Each row was made from one small tree. Brackets hold a mark, then the marks that hang from it, in alphabetical order. Every link used is in the known rows. Write each row's tree.
Known rows
{sisus {gole malem} {pabu matur} vefes zunu}: [ -3 -11  15 -10  -4   3  -9   2 -11 -13  -8   3 -29  10  20  -6 -20  11
 -11  -3  14   3  -1  -4  41  -1 -16  12  18  -8  -8 -14   5 -18 -18]
{pabu {matur lurer} {sisus vilotap}}: [-21  12  17  -1  -7  -5   3   2  10  -7 -10  18  -7   6   6  -7 -19   8
   3   0  -2  -7 -20   5  22  -1  -3   8  12 -13 -13   4   0 -14   3]
{sisus zunu}: [ -6   2   3  -6  -8   6  -2 -11   3 -14  -3   7 -11   2  11  -1  -8   2
   9   2  -1  -6  -1   2  24   3  -6   0  13  -5  -7  -6  17  -8  -7]
{vefes sisus}: [ -8   6   6  -9  -8   4   2  -8   4 -10  -7   9  -6   2   3  -2  -5  -2
  10   3  -2 -11 -11   3  20  -1   3  14   6  -5  -5  -2  14 -18  -8]
{mavid {sisus gole pabu vefes}}: [ -4  -4  10  -8 -11   7   0  -7  -8  -7  -9   6 -20   5  11  -1 -13   7
  -3 -10  11  -3  -4  -2  36   0   0  15   1  -7  -6 -10   2 -18 -16]
{mavid {sisus gole nugapev pabu {zunu bado}}}: [ -5   0  20 -15  -8   3   2  -8 -10  -1 -13   3 -12  10  12  11 -21   3
  -3  -1  10   2  -3  -5  36  -6  -7  -3   7 -12  -9  -7  -2 -20 -16]
{vilotap {matur {pabu {sisus gole nugapev zunu}}}}: [ -4   8  14 -11  -8  -3   7  -4   7 -11  -6  -5 -19   1  17   2 -14  -2
  -8  -1   0  -6  -5   6  29  -6 -13   2   9 -10  -6 -13  -3 -16  -6]
{lurer {matur {pabu {sisus {gole malem} zunu}}}}: [ -5   7  16   1  -7   1  -3  -2  11  -8   2   0 -15  -1  14  -6 -17  -1
  -1   6   4  -3  -8   4  34  -3 -12  11  13 -13 -14 -11   4 -27 -15]
{dofif malem}: [ -9   3   0  -5  -8  11   1 -14   9  -6 -12  10  -8  11   5   0  -3   1
   3  -7  -4  -9  -1   1  17   9  -1   6   3  -8  -7 -15  16 -12  -9]
{mavid {sisus gole vefes {vilotap matur}}}: [ -4   4  12 -11 -12   4  -2  -6  -4  -6  -6   4 -20   3  14   4  -9   0
   1 -15   6  -2  -6   4  33   4   6  13   3 -16  -4 -11  -1  -9  -5]
{vilotap sisus}: [ -9   5   6  -5  -7  15   3 -13   3 -14  -7   4 -12   0   3  -1  -3   5
  10   2  -2  -5   2  -1  18  12   1   0   7  -1  -7 -10  10  -7  -6]
{bado {zunu {sisus {nugapev malem} pabu vefes}}}: [ -8   8   1 -22  -5  10  10  -5  -6  -8  -7  16 -10  -1  22  -1 -12   6
  -5 -10  -6  -2  -2  -7  21   2 -10  14   8  -8 -10 -14   2 -21 -11]
{zunu bado {sisus {gole malem} vefes}}: [  3   1  18 -24   2  10   5  -7  -3  -7   2   8  -3   5   7  -6  -5  -6
   2 -12  -1   1  -1   2  36   6   1  22   3 -16   2  -7   5 -21 -17]
{matur lurer {pabu {sisus gole nugapev}}}: [-11   8  18   0  -1  -3  11  -1  10  -4  -2   2 -13  -1  10  -6 -17  -5
 -13  -7   1  -6  -5   3  28  -9 -10   4   6 -11  -5  -4 -10 -21 -13]
{nugapev malem {sisus gole vilotap}}: [ -7  10   7  -7   5   8   4  -9   0  -3 -11  14 -10   1  12  -3 -21   3
 -10 -21   0 -10   1   1  30   6 -10   6  11  -7  -8  -5  14 -14  -6]
{vefes {sisus nugapev vilotap}}: [-15   8  13 -10  -5   0   4   0  -3   1 -14  10  -8   3  11  -1 -12  -3
   4   4   0  -8 -13   4  20  -1  -3   4   4 -10 -13  -6   8 -18  -9]
{nugapev malem sisus}: [ -6  12  -2  -6   4   8   9 -13   5 -12  -8  13  -4  -3   5  -3 -15   7
  -3 -12  -4 -13   2  -3  20   4  -5   3   8   0  -9  -4  19 -17  -7]
{bado {zunu {sisus gole nugapev}}}: [ -3  10   8 -17  -8  10   1  -4   1  -4  -5  10  -5   2   9   1  -5 -11
  -3  -7  -3  -1   4   7  15   4 -12  13   5 -12  -6 -15   5 -17  -9]
{matur lurer pabu}: [ -8   5   5   3 -10   8  11 -14  15 -11   9   7 -12  -4   9 -11 -10   0
   0  -7  -4  -5   0  -4  26  -4  -2   2   9  -4   0  -3  -1 -15 -13]
{bado {zunu {sisus {nugapev malem} {pabu matur}}}}: [ -8  12   6 -18  -8  10   9  -7   1  -7 -11  19  -4   5  13  -1 -15   7
  -6  -4  -3  -2  -6  -6  16   0 -13  12  11  -5 -12 -13   3 -21  -5]
{lurer {matur pabu}}: [ -5   8   6   4 -11  10   4 -13  16  -8   3   8  -9  -1   9 -11  -7   3
   4   4  -1  -5  -2  -2  24  -1  -9   5   8  -6 -13 -14  11 -22 -15]
{gole malem}: [ -4   3   5  -4  -6  10   1  -9   3 -14   4   6 -10   0   1  -7  -7   1
   6   1   4  -6   0   0  19   7   3   8   3  -4  -5  -9  16 -18 -14]
{zunu bado {sisus nugapev vefes vilotap}}: [ -9   7  18 -25   1   5  12  -4  -4   2  -9  16  -1   5  17  -5 -10   1
   6  -8  -7   0  -7   1  29   5  -2   5   2 -16 -11  -8   4 -16 -12]
{malem dofif}: [-11   8   6  -2  -3  10   3 -16   3 -15  -9  13  -6  -5   4  -6   3   0
   9  -4   3  -7  -1   1  22   4  -3  -1   2  -8  -3  -5  17 -20  -7]
{sisus nugapev}: [-10   5   6  -5  -2   5   5  -6   0  -6  -9   8  -8   2   5  -4  -6   0
  -1   3   2  -7   2   1  15   2  -7  -3   2  -5 -10 -13  14 -14 -13]
{vilotap {matur lurer} {sisus gole pabu vefes}}: [ -5  -3  11 -17  -9  13   3  -7  -9 -16  -4  -4 -35  -5  19   4  -7   3
  -6 -18   1   2   8  -8  38   8  -4   5  10  -7   4 -16 -14  -9  -5]
{pabu {matur lurer} {sisus {nugapev malem} vefes}}: [-19  10  13  -5  10  -9   8   6   4 -11 -16  11  -8   4  11  -4 -18  10
 -13  -2  -1  -8 -15  -4  22  -8  -8   7  13 -15 -12   1  -2 -17  -6]
{vefes {sisus vilotap zunu}}: [-12   5  11 -10 -12   1  -3  -5   0  -6  -8  10 -11   3  17   2 -15  -1
  13   2  -2  -8 -16   5  28   1  -1   7  14 -10 -10   0  12 -12  -3]
{sisus {gole malem} nugapev vilotap}: [ -9   3  18  -5   1   5  -2   2  -8   2  -6   5 -17   4  11  -3 -16  -6
  -9  -7  11   0   3   4  27   5  -9   2   3 -12  -8 -16   6 -16 -16]
{matur lurer {pabu {sisus vefes vilotap}}}: [-17   8  12  -1  -6  -2  11  -1  10  -8   2  11 -15  -4  20 -12 -18   5
  -1  -9  -6  -6 -15   0  31  -4   0   8  10 -12  -9   1  -8 -16 -10]
{mavid {sisus vefes zunu}}: [ -6   1   5  -5  -9   2  -4  -8  -2 -14  -7   4 -12   2  13   2 -10   6
  11   0   5  -5  -7   0  28   0   3   5   8 -10  -9  -4  10  -9 -10]
{bado {zunu {sisus vefes}}}: [ -4   8   0 -18 -11  11   2  -7   3 -13   0  16  -6  -2  14  -5  -1  -1
   8  -7  -8  -2  -2   2  15   6  -3  20   7 -10  -7 -11   9 -15  -7]
{vefes {sisus nugapev {vilotap {matur lurer}}}}: [-14  11  13 -14  -9  -2   6   0  -2  -3  -7   5 -14  -3  15   4 -12  -8
   2  -4  -3  -6 -10   1  23  -2   0   2   5 -13  -6  -5  -4 -16  -2]

Write each row's tree
[-14   6  12 -12  -1   0   9  -3  -2  -5 -19  11  -8   9   9   0 -20  10
  -9   4   3  -9 -15  -7  25  -9  -9   9   9  -4 -13  -6   5 -24 -10]	{vefes {sisus {nugapev malem} {pabu matur}}}
[-18  -4  15 -10  -5  -2  -3   6 -12  -3 -20  12 -25  10  31  -5 -26  18
  -7   1   6   2  -9  -6  33  -1 -20  -7  17  -9 -21 -15   4 -12 -12]	{sisus nugapev {pabu matur} vefes vilotap zunu}
[ -9  -1  14 -17  -5   5   6  -7  -8  -5 -11   9 -12   8  19   4 -18   8
   0   4   1   0   0 -10  30  -3 -13 -10  11  -7 -11 -10   6 -19 -16]	{sisus nugapev pabu {zunu bado}}
[ -9  11  15  -5  -8   0   5  -9  16  -7  -1   8  -5   2  14  -3 -14   5
   8  10  -5  -4 -12  -1  30  -6  -9   5  14 -14 -17  -5   5 -25 -12]	{lurer {matur {pabu {sisus {zunu bado}}}}}
[ -3   2   8 -19 -12   9  -2  -3  -2  -9  -7  16 -14   6  16  -6 -10   4
  -5  -9   0   1  -2   1  26   3 -14  24  12 -10  -8 -14   1 -19  -9]	{bado {zunu {sisus gole {pabu matur} vefes}}}
[ -2   9   2  -7   7   8   5 -11   2  -9  -9  10  -8   0   6  -2 -16   2
 -12 -17   0 -12   5   0  27   3 -10   8   9  -4  -5  -6  16 -16  -9]	{nugapev malem {sisus gole}}
[-14  -2  12  -9  -2   8   4  -1  -7 -11 -21   5 -22   6  14  -5 -13  17
  -6   4   5   0   1  -8  23   5 -13  -5   9  -1 -16 -19   1 -13 -13]	{vilotap {sisus nugapev {pabu matur} vefes}}
[-15   2  11  -8 -10   3   5  -1 -12  -1 -14  11 -19   4  19  -1 -21  13
   0  -5   8  -2 -10  -6  29   0   0   0  -1  -8 -16 -12   0 -17 -16]	{mavid {sisus nugapev pabu vefes vilotap}}
[ -9   8  14  -7  -5  -1   4  -5  12  -9  -4   8  -9   2  19  -6 -13   7
   6   7  -5  -3 -12  -2  33  -7  -9   7  15 -16 -17  -6   4 -24 -15]	{lurer {matur {pabu {sisus vefes {zunu bado}}}}}
[ -6   1  13  -8   2  -1  -2   4  -4 -12  -6   4 -16   2   8  -6 -10  -1
  -4  -4   6  -7  -7   6  29   3  -2  21   4 -14  -6  -7   6 -21 -15]	{pabu {sisus {gole malem} vefes}}
[  4   5  19 -22  -2  12   7 -11   1  -5   4   9   1   6   0  -4  -7  -8
   5  -9   0   0  -1   4  32   6   1  20   2 -13   2  -6   7 -23 -13]	{zunu bado {sisus {gole malem}}}
[-10   3  19 -11 -10   0   4  -6  -3  -6 -17   9  -6  13   9   7 -24  12
   2   9   8   2 -11  -8  28  -9  -7  -6  10  -8 -16  -5   1 -20 -12]	{mavid {sisus nugapev {pabu matur} {zunu bado}}}
[-10   9  16 -10   9   2   5  -8  -5  -4 -18   5  -6   0   8   5  -6  -9
  -9  -8   5  -9  -7   0  30  -6  -8   8   5 -15  -2  -4   7 -25 -10]	{vefes {sisus gole {nugapev {malem dofif}}}}
[-11   0   3  -6  -1   2   4   0  -2 -14 -11  15 -19  -1  14 -12 -20  16
  -9 -10   2  -6   2  -7  27  -1 -14   1  10  -1 -12  -5   5 -18 -12]	{nugapev {sisus {pabu {matur lurer}} vefes}}
[-10  11   9   2 -11   1   3  -6  15  -9  -2   7 -11  -2  14  -6 -14   5
   6  10  -2  -7 -11   3  28  -4 -11   5  13 -10 -18  -8   8 -22  -9]	{lurer {matur {pabu {sisus zunu}}}}
[ -6  14   9 -18  -4  10   4  -6  -1   1  -7  15  -4   2  17   3 -13  -6
  -6 -15  -5   0  -3   3  20   5 -11  15   9 -15  -9 -13   3 -15  -5]	{bado {zunu {sisus gole {nugapev malem} vilotap}}}
[-11   6  20  -6   2 -10  -5   6   2  -7 -21   5 -11  12   9   1 -18   3
 -10   9   7  -5 -11  10  25  -6 -21   5  15 -13 -16  -7   6 -14  -5]	{pabu matur {sisus gole nugapev zunu}}
[-12  10   9   2  -9   0  13  -8  17 -12   5   8 -10  -4   8  -9 -14   1
   0  -3  -5  -8 -10   1  25  -6   0   7   7  -6  -6   2  -4 -19  -9]	{matur lurer {pabu sisus}}
[-12   1   8  -3 -11   7   4  -8   3 -11  -5  14 -15   6   7  -8 -15  12
  -3  -2   4  -4  -5  -8  27  -2  -8   5  11  -1  -6  -5   2 -17  -8]	{sisus {pabu {matur lurer}}}
[ -8   7  18  -7  -6   2   7  -4   4   1  -1   0 -23  -1  20  -2 -16  -9
 -15 -16   2   1   2   1  32  -2 -12  -3   7 -13  -1 -14 -11 -12  -9]	{sisus gole nugapev {vilotap {matur lurer pabu}}}
[ -5   3  12 -17  -4   9   2  -5  -4  -1  -4  12 -12   2  16  -9  -7  -2
   2 -17  -2  -3  -6  10  35   9  -5  19   4 -13  -5 -10   7  -9  -7]	{zunu {sisus gole vefes vilotap}}
[  0   5  19 -31  -5   8   7  -8  -2  -3  -2  10  -8   5  17  -1  -5  -4
   4 -19  -7   1  -5   5  38   7   1  19   5 -19   1 -10  -1 -13  -5]	{zunu bado {sisus gole vefes {vilotap matur}}}
[-10  -2  19  -8  -4   8   1   1 -15   4  -8   7 -24   4  17  -4 -23   2
 -13  -8  13   1   2  -2  34   5 -12   2   2  -8 -10 -18   1 -22 -19]	{sisus {gole malem} nugapev pabu vilotap}
[ -6   7   5 -18   6   7  13  -7  -3  -7  -7  10  -3  -2  13  -5  -7   3
  -2 -11  -5  -7  -4   1  25   3  -5  11   2  -9  -7 -10  11 -13 -10]	{zunu {sisus {nugapev malem} vefes}}
[-12   1  18  -6   1 -10  -6   7   2 -13 -12   7 -17   6  15  -2 -17   4
  -8  -3   3  -4 -12   6  34  -5 -13  14  21 -17  -7   1  -3 -11  -4]	{pabu {matur lurer} {sisus gole vefes zunu}}
[ -8  12   6  -5 -10   4  10  -8  11  -9   1   9 -17  -8  15  -7 -19   2
  -2 -16  -6  -6   2   0  25   2  -6  -6   7  -3  -7  -7   0 -15  -4]	{nugapev {sisus {vilotap {matur lurer pabu}}}}
[-15  -6  11  -9  -2  -2   1   4  -9 -10 -14   7 -24   5  25  -4 -21  13
 -11   0   6   1  -2 -10  32  -6 -20  -7  18  -8 -12  -9  -2 -13 -14]	{sisus nugapev {pabu {matur lurer}} vefes zunu}
[ -8   0  16  -6 -18   6  -4  -9  -9  -1  -9   7 -21   7  17   7 -24   7
   3  -7  10  -1 -11   1  40   1  -3   5   9  -8 -10  -6   2 -12  -8]	{mavid {sisus gole pabu vilotap zunu}}
[ -7   3  17  -3   3  -3   7   4   3  -7  -5  -1 -18   1  15 -11 -16  -1
 -14  -2   6  -5  -5   4  29  -5  -9  11   3 -11  -9 -13  -2 -25 -23]	{matur {pabu {sisus {gole malem} nugapev vefes}}}
[-10  -1  16 -13 -10   4   3 -10   1 -12  -5  13 -11  10  14   0 -21  12
   2   2   0   1  -7 -12  34  -6 -10  -1  21  -8  -6   1   0 -16  -8]	{sisus {pabu {matur lurer}} {zunu bado}}
